What can hang from each mark:
rusu: nidi
komev: nidi tomif
tobo: nidi tomif
ladim: nidi tomif
nidi: ditad komev tobo
ditad: nidi tomif
tomif: ditad komev rusu tobo

Each row was made from one small tree. The marks that hang from a mark follow it in brackets, in alphabetical order. Every link used is in the known rows. Write each row's tree.
In the rows, zero is written as 100.
Known rows:
tobo(nidi(ditad) tomif(komev rusu)): [91,108,95,103,101,106,101,107,95,95,97,100,108,131,104,105,100,88,98,89,101,105,98,97,106,97,99,92,109,100,99,106,95,113,99,117,107,95,99,103,96,92,93,109,109,103,102,96,98,97,98,80,98,105,96,99,124,89,92,97,110,97,103,106,103,105,78,93,95,96,129,89,106,96,98,117,101,85,105,115]
nidi(tobo(tomif)): [101,103,102,105,89,110,93,96,110,103,103,105,92,66,90,87,104,102,104,87,97,103,103,102,98,108,99,106,102,100,108,107,107,105,98,108,101,101,97,95,100,98,102,100,100,107,102,101,105,101,97,96,103,97,82,100,99,95,108,95,102,86,98,106,94,101,104,105,95,97,101,116,106,108,104,98,77,94,107,103]
komev(tomif(ditad rusu)): [91,97,82,108,105,87,99,99,97,100,94,96,94,112,103,102,91,99,103,112,105,103,93,103,105,104,99,94,111,94,95,109,111,101,105,82,97,102,100,109,103,105,95,105,104,96,107,85,99,106,99,94,90,99,111,97,103,85,105,104,87,102,99,104,102,96,95,92,101,100,106,90,99,97,100,96,110,95,98,100]
tobo(nidi): [103,106,81,102,102,118,108,96,106,62,101,99,105,71,96,98,97,92,100,89,95,96,107,102,100,100,103,107,101,105,112,111,92,93,105,101,101,105,103,107,105,92,95,98,93,104,99,91,105,98,102,95,92,100,93,100,104,98,91,101,104,94,102,94,96,94,89,98,109,103,102,99,106,99,98,116,109,102,100,112]
rusu(nidi(komev)): [107,98,88,93,98,105,103,95,99,95,106,104,110,79,97,95,98,93,100,100,98,107,98,98,109,108,99,104,89,113,106,92,87,96,98,72,105,102,107,104,114,101,98,94,97,116,100,102,107,96,104,104,109,99,96,101,98,111,95,84,105,97,99,90,97,99,108,100,103,99,84,106,96,99,103,103,93,98,105,96]
komev(tomif(rusu)): [96,99,95,109,102,93,100,98,102,78,102,96,99,97,96,98,92,98,100,103,97,109,100,106,98,100,98,97,103,105,102,109,105,95,101,80,102,102,102,108,104,104,100,101,101,97,103,102,98,107,97,95,96,94,111,98,98,98,107,96,87,99,100,97,103,94,90,92,98,100,102,93,99,102,102,96,102,100,96,96]
nidi(ditad(tomif) komev tobo): [111,100,105,109,97,118,94,99,83,143,103,106,85,96,103,94,99,105,100,109,98,85,97,96,91,102,99,99,84,103,90,91,101,100,96,110,99,97,116,91,92,91,102,92,102,100,99,110,106,99,104,106,107,104,88,100,91,93,99,92,117,96,95,99,106,106,121,113,99,99,85,107,96,115,94,104,87,101,111,97]
rusu(nidi): [101,97,84,97,99,109,102,92,110,90,109,101,110,71,92,98,100,98,101,91,101,107,102,100,110,100,97,106,99,106,109,101,89,89,99,79,102,105,95,100,108,100,94,97,95,110,100,91,102,101,104,101,100,94,96,102,86,109,98,92,99,97,104,89,92,96,114,93,106,101,87,106,100,98,106,93,105,104,99,97]
tomif(ditad tobo(nidi(komev))): [103,99,104,95,103,100,104,105,93,71,92,100,107,103,108,98,101,99,102,94,101,88,101,100,99,100,106,102,94,96,96,95,98,108,105,93,104,101,109,112,102,103,97,97,98,106,102,97,108,92,101,101,115,114,90,101,110,95,81,112,109,100,98,102,99,109,88,115,99,95,114,98,109,93,93,109,98,97,108,114]
komev(nidi): [105,102,75,100,108,103,108,98,102,89,106,90,93,85,95,102,106,101,101,91,97,100,105,107,99,92,99,106,102,99,112,104,89,89,99,99,93,105,92,97,104,97,100,101,91,94,95,98,100,107,100,106,79,95,100,102,91,109,102,97,93,98,104,99,101,95,109,95,107,112,97,98,99,105,104,100,111,108,94,96]
rusu(nidi(ditad(tomif) komev tobo)): [109,96,113,104,96,109,91,103,95,163,107,110,95,96,102,96,100,104,101,118,98,95,97,93,103,106,98,98,83,99,91,85,94,96,94,97,101,98,110,87,97,95,97,92,101,107,101,106,106,98,106,116,119,100,91,98,84,98,94,92,121,100,94,97,99,103,130,106,98,91,70,112,94,110,98,100,79,102,109,97]
tobo(nidi tomif(ditad komev)): [99,106,88,98,103,105,107,102,104,83,93,96,106,123,109,102,102,88,106,89,109,102,99,98,105,102,98,100,114,96,112,107,96,111,100,119,100,98,100,109,98,97,94,108,104,105,107,95,105,93,95,73,91,108,93,98,123,89,92,102,111,97,96,109,89,106,84,88,101,91,132,92,110,92,99,128,88,86,103,115]
ditad(nidi): [102,103,76,95,87,106,104,89,111,101,106,91,96,65,88,95,98,92,99,93,100,100,99,99,93,99,100,112,108,113,106,110,100,91,102,110,98,101,99,104,108,104,104,100,100,100,95,111,97,98,102,106,90,95,105,104,91,116,110,105,105,99,100,101,97,94,108,101,106,102,91,100,100,95,105,100,107,102,94,84]
nidi(tobo): [102,101,100,106,96,105,96,96,111,111,101,102,90,72,88,92,101,106,104,93,98,98,105,103,96,102,99,107,93,103,108,99,108,100,107,95,98,100,103,96,99,96,103,93,98,102,102,93,103,102,98,106,101,93,86,102,89,104,104,88,98,90,97,101,97,99,117,111,102,104,87,110,103,106,102,96,95,106,101,95]
komev(nidi(ditad tobo) tomif): [104,97,106,110,107,106,93,105,88,149,106,94,75,108,89,98,104,105,102,111,97,100,102,107,96,88,101,96,91,85,114,87,95,94,96,108,91,106,100,88,97,99,101,103,98,79,98,90,104,113,100,117,85,98,92,99,89,98,108,101,103,100,98,107,99,96,122,90,99,102,88,108,91,102,99,86,73,95,95,88]
nidi(komev): [109,101,80,96,103,106,101,95,90,93,106,103,100,73,99,94,99,99,99,96,97,96,101,100,98,105,97,105,89,116,105,103,94,99,100,78,101,99,111,104,109,100,100,93,100,110,102,111,104,98,100,97,105,104,95,103,104,107,97,93,106,94,99,98,106,101,101,109,103,105,100,106,100,107,100,105,96,101,107,96]
ladim(nidi tomif): [95,103,119,95,105,102,91,93,113,71,106,98,107,52,95,99,110,102,100,98,95,93,105,106,104,96,105,101,104,107,106,99,97,101,95,108,101,104,86,104,112,91,101,98,84,112,101,87,99,94,105,100,90,91,101,100,97,125,102,111,91,89,113,87,91,91,99,88,108,101,111,101,100,108,99,110,89,106,101,105]
komev(nidi(ditad) tomif(rusu)): [95,98,87,108,114,99,97,103,86,136,105,95,92,126,92,107,96,98,98,108,98,99,98,105,105,87,100,90,102,92,101,99,96,94,96,95,96,103,93,94,102,99,97,108,101,81,97,88,94,114,99,107,79,97,108,97,97,98,108,110,94,106,101,102,110,94,98,84,99,108,103,90,91,101,100,89,105,100,94,88]
ladim(tomif(ditad(nidi) rusu)): [88,99,79,91,87,89,103,98,112,111,96,86,103,103,104,99,99,95,100,112,103,104,95,102,100,107,103,96,126,95,91,99,111,108,103,127,97,100,91,105,99,106,97,103,101,101,97,92,92,96,107,100,105,88,112,100,100,98,107,122,94,105,107,104,101,92,93,90,108,97,98,85,99,100,102,104,128,105,95,95]
tobo(nidi(komev)): [108,104,89,100,98,110,105,101,92,78,100,96,107,78,103,94,94,91,97,92,91,102,106,100,99,104,101,102,89,106,107,103,86,98,102,81,104,104,113,107,112,96,95,93,96,108,99,104,109,90,103,98,109,105,89,102,113,103,87,100,113,94,95,97,99,98,91,104,103,100,101,96,104,97,96,121,95,101,106,105]
ladim(tomif(rusu)): [89,103,94,97,96,102,98,98,114,74,101,99,114,83,102,98,103,99,99,100,93,110,106,104,104,104,99,99,106,103,98,101,108,105,104,107,103,99,92,103,99,95,96,100,93,108,98,88,93,100,103,97,102,87,101,99,107,104,99,101,86,95,106,91,103,91,82,98,104,100,100,90,101,110,102,101,116,111,98,100]
ditad(nidi tomif): [108,103,89,99,86,113,110,91,119,106,104,88,91,72,98,97,98,94,98,101,99,94,99,100,88,104,98,112,114,112,96,117,101,82,97,119,93,103,97,96,100,101,106,98,94,96,95,118,96,96,103,98,86,93,113,99,91,107,111,100,107,100,97,95,96,95,110,93,106,105,83,96,99,96,102,111,119,108,94,89]
rusu(nidi(ditad)): [98,100,75,97,107,115,98,94,102,116,112,98,108,82,91,99,104,99,100,98,102,107,100,95,116,90,99,102,97,104,100,94,89,91,93,100,105,104,104,98,107,100,89,102,102,107,99,91,99,105,106,111,98,98,91,102,89,107,97,96,110,100,103,90,96,97,122,93,106,102,95,100,95,96,104,91,91,101,103,105]

Which tree is each row?
[99,98,106,101,107,108,110,106,97,115,99,99,101,121,104,113,102,111,97,98,101,89,100,98,101,91,104,99,101,85,79,107,104,87,97,116,91,101,86,88,88,94,100,103,92,82,89,97,89,109,103,111,98,102,113,98,90,96,107,111,92,108,108,96,110,104,102,107,99,108,100,95,97,105,96,90,126,113,96,108] : komev(nidi(ditad(tomif(rusu tobo))))
[90,94,121,96,103,91,96,101,101,97,106,103,108,114,97,105,98,106,98,105,101,104,98,97,113,95,100,94,100,92,91,90,104,93,96,89,103,101,97,101,101,106,94,106,104,94,104,97,96,108,100,113,106,98,110,99,91,100,96,105,91,106,101,87,101,97,102,96,95,90,90,99,94,93,99,70,88,96,97,101] : komev(tomif(rusu(nidi(ditad)) tobo))
[93,98,119,96,109,91,96,103,101,93,99,112,116,137,102,112,106,107,97,100,108,104,100,92,114,93,97,98,99,103,89,90,104,103,101,104,106,93,93,96,96,104,98,102,109,99,101,98,91,101,97,102,112,104,98,101,100,107,98,90,92,111,110,100,99,106,107,106,97,104,100,104,100,92,102,79,104,99,99,102] : tomif(komev rusu(nidi(ditad)) tobo)
[102,99,124,99,90,99,110,109,97,59,91,107,112,105,114,102,90,101,97,94,93,91,103,96,93,110,105,100,92,98,85,113,103,96,106,87,102,100,105,100,92,95,105,96,91,99,98,107,100,90,103,91,126,106,106,98,115,94,89,102,100,102,94,96,108,103,76,120,96,97,98,92,105,102,92,116,132,110,102,115] : ditad(tomif(rusu tobo(nidi(komev))))
[98,98,97,107,105,95,91,100,77,117,102,97,90,110,101,97,93,95,98,115,97,99,93,98,101,98,98,89,92,109,90,95,102,103,95,79,104,98,116,104,107,101,99,100,108,100,101,111,100,103,100,104,99,104,104,100,106,92,99,96,102,101,94,97,113,99,95,99,95,98,103,91,92,103,97,96,89,89,107,90] : nidi(ditad komev(tomif(rusu)))
[93,92,113,99,106,80,107,109,94,102,91,94,97,139,105,108,97,108,102,107,106,100,96,105,103,93,103,93,109,80,97,103,108,99,104,91,92,106,87,99,92,110,105,108,98,81,99,90,98,113,98,104,86,102,118,96,100,91,110,112,76,110,102,105,103,103,92,99,96,102,105,96,96,94,98,80,114,104,90,103] : komev(nidi tomif(ditad rusu tobo))
[98,98,95,108,100,91,99,110,83,99,91,99,100,121,113,99,84,91,102,115,101,100,95,103,104,108,102,86,97,94,100,98,96,105,106,72,104,105,111,113,109,105,95,101,107,100,106,93,107,96,101,92,103,105,104,96,120,81,87,110,103,104,90,100,106,95,75,97,98,91,108,85,102,96,94,116,103,91,100,103] : tobo(nidi(komev(tomif(ditad rusu))))
[96,97,104,90,104,103,104,97,109,60,97,96,106,96,105,100,111,111,105,101,104,93,104,104,104,94,106,106,107,94,98,94,112,111,102,126,99,99,87,105,91,105,100,101,96,102,102,83,97,98,102,102,101,99,97,99,92,104,94,112,87,99,108,92,88,102,94,99,107,94,116,99,106,99,100,97,97,107,99,111] : ladim(tomif(ditad tobo))
[94,95,104,101,94,93,88,106,91,156,103,108,108,114,96,97,97,103,99,115,95,107,98,93,111,106,99,87,85,104,89,76,96,112,100,79,106,96,113,93,101,98,95,94,109,112,100,96,103,102,108,118,125,97,88,100,98,93,95,93,107,103,101,105,108,99,113,112,95,93,78,106,93,109,99,83,82,102,109,94] : tomif(rusu(nidi(ditad komev tobo)))
[92,100,108,97,109,87,109,111,104,64,80,110,110,134,112,110,101,104,101,94,108,98,102,96,102,97,102,96,106,95,97,102,109,112,114,105,101,96,98,106,91,100,100,101,109,99,105,85,96,96,95,85,107,110,103,101,120,92,87,108,89,112,103,105,96,108,78,110,99,100,120,96,109,89,98,104,121,102,98,116] : tomif(ditad komev rusu tobo(nidi))
[100,101,87,108,110,104,96,103,95,153,107,95,85,102,89,99,108,108,101,104,97,94,103,105,98,88,101,99,94,92,106,86,95,103,100,112,94,102,96,87,93,93,95,99,99,86,94,89,100,110,101,117,94,98,81,100,87,105,106,104,106,100,104,108,101,100,123,107,102,105,92,113,96,107,102,93,88,104,101,92] : komev(nidi(ditad tobo))
[101,102,98,105,90,105,99,104,108,119,105,100,92,83,91,94,110,101,103,90,98,103,102,107,95,104,100,104,100,89,113,100,94,105,96,105,94,105,92,91,95,97,105,100,90,95,95,90,105,106,99,102,100,95,90,98,97,96,114,97,99,91,98,117,95,101,104,97,96,102,97,111,102,105,103,98,85,97,99,100] : komev(nidi(tobo(tomif)))
[108,103,118,112,103,115,96,97,103,133,98,112,86,120,107,103,107,110,102,109,106,92,98,96,90,95,97,101,96,104,101,92,108,103,100,130,94,92,102,88,86,92,102,97,109,96,104,104,97,97,95,97,86,101,90,102,94,99,105,91,110,102,98,101,94,108,124,103,102,106,96,111,100,107,98,106,88,100,103,95] : nidi(ditad(tomif(komev)) tobo)
[94,96,120,101,98,88,100,98,104,69,98,107,99,96,99,100,99,106,100,95,99,104,101,103,93,100,99,103,99,97,97,103,114,96,104,91,100,101,96,105,100,108,106,101,100,94,101,102,96,106,94,102,101,98,112,98,93,99,104,102,80,100,100,96,103,95,88,101,95,98,103,99,101,97,100,81,104,102,95,102] : komev(tomif(rusu tobo))
[96,96,85,95,97,87,97,101,99,104,102,103,120,85,100,97,91,99,97,101,98,111,98,95,112,113,96,94,93,114,93,95,91,99,102,64,105,100,108,104,116,103,96,94,98,112,99,103,101,97,106,101,119,96,100,99,107,102,99,92,98,102,100,93,106,96,98,106,97,97,84,103,99,102,103,96,107,102,105,99] : tomif(rusu(nidi(komev)))
[112,103,99,99,90,102,110,92,117,97,97,95,94,100,106,102,99,95,98,104,106,95,95,98,82,106,96,110,113,112,100,115,102,87,101,124,93,96,99,95,97,100,110,100,98,98,99,125,95,89,95,88,86,97,119,103,97,109,111,90,107,105,97,102,91,103,112,95,106,113,88,101,98,95,103,117,112,105,93,83] : ditad(nidi tomif(komev))
[102,104,101,102,73,99,96,93,119,128,103,94,86,69,86,87,101,96,101,93,96,106,102,102,89,111,101,107,112,101,106,102,105,105,95,125,102,101,97,95,105,104,107,101,98,103,98,114,102,98,99,103,113,93,95,102,95,96,114,102,108,89,96,114,96,100,112,104,96,91,89,109,103,96,105,100,84,92,101,92] : ditad(nidi(tobo(tomif)))
[97,101,118,97,96,96,105,107,92,63,92,106,117,102,103,101,91,103,96,87,90,99,106,97,96,104,105,98,88,106,93,101,102,105,108,76,108,99,107,106,101,98,102,94,97,105,97,106,100,94,100,96,123,105,97,101,115,97,86,102,96,100,102,101,109,101,69,119,95,97,103,99,107,101,93,105,122,104,102,111] : tomif(rusu tobo(nidi(komev)))
[102,104,85,99,112,103,99,102,94,120,104,95,96,121,97,106,111,99,101,91,107,99,98,99,104,85,97,99,107,97,114,99,90,103,89,124,95,97,97,93,95,96,98,111,104,94,94,105,98,104,96,91,82,109,98,102,108,104,104,100,109,99,103,114,100,109,104,87,98,106,125,101,99,100,105,104,92,86,101,101] : tobo(tomif(komev(nidi(ditad))))
[103,102,99,104,102,94,110,99,113,81,93,110,104,117,114,109,94,104,97,102,108,98,95,97,94,104,95,101,108,109,91,112,109,96,105,100,96,93,97,98,92,94,100,97,102,99,104,106,91,96,93,78,85,96,115,99,108,98,107,81,95,106,101,99,101,103,94,97,101,109,105,96,103,107,103,112,127,111,97,97] : ditad(tomif(komev rusu))
[108,98,123,99,109,102,91,97,76,94,102,99,89,101,97,97,101,100,99,107,101,95,99,99,98,89,104,100,84,104,101,89,103,96,91,91,102,97,109,102,104,108,104,100,103,96,104,119,106,99,98,113,97,112,97,102,95,102,94,101,103,98,96,98,103,106,98,106,94,91,101,104,96,99,97,86,68,86,103,95] : nidi(ditad komev(tomif(tobo)))
[102,98,108,105,100,89,96,98,86,94,99,101,100,97,102,98,87,97,99,107,96,104,97,102,98,111,96,94,89,112,99,102,102,100,101,67,100,99,112,107,111,105,104,96,104,101,104,109,102,100,99,94,95,100,108,98,110,96,102,91,93,100,93,98,110,95,81,102,94,100,99,91,96,106,99,102,101,94,101,89] : nidi(komev(tomif(rusu)))
[100,99,134,89,109,96,105,103,113,64,99,104,105,114,109,107,117,111,101,95,104,101,111,107,96,84,101,107,104,88,117,90,99,104,104,131,91,97,81,96,85,100,107,103,91,96,96,97,93,98,93,93,96,99,102,102,103,118,101,105,87,102,107,98,88,103,83,94,103,105,107,109,104,97,104,95,104,108,88,96] : ladim(tomif(komev(nidi) tobo))
[101,98,130,94,85,88,108,98,120,82,91,106,100,123,108,111,95,104,96,99,107,95,97,95,89,104,99,107,113,104,85,112,118,95,106,131,96,94,91,96,86,104,112,100,103,93,97,124,86,94,94,89,100,98,126,102,95,102,108,96,94,111,100,107,101,107,97,109,98,108,93,96,104,97,101,95,134,112,88,89] : ditad(nidi tomif(komev rusu tobo))
[105,90,120,93,101,93,98,100,94,97,101,104,99,118,108,101,99,101,103,117,107,101,96,100,107,98,100,97,95,91,103,86,99,101,99,79,101,103,105,108,105,115,101,101,100,102,107,100,110,98,99,106,112,108,103,98,93,97,96,102,95,104,93,95,92,104,102,95,96,87,91,109,96,92,99,86,76,93,101,98] : rusu(nidi(komev(tomif(ditad tobo))))
[100,109,95,103,106,118,100,101,97,88,102,98,100,114,102,100,106,87,100,86,104,100,102,96,103,89,99,100,105,100,112,101,91,106,92,123,103,96,100,102,100,91,93,110,109,106,100,104,104,96,96,80,95,109,89,102,117,98,89,97,120,96,100,108,93,106,92,86,100,98,130,92,109,92,100,121,86,82,105,114] : tobo(nidi(ditad) tomif(komev))
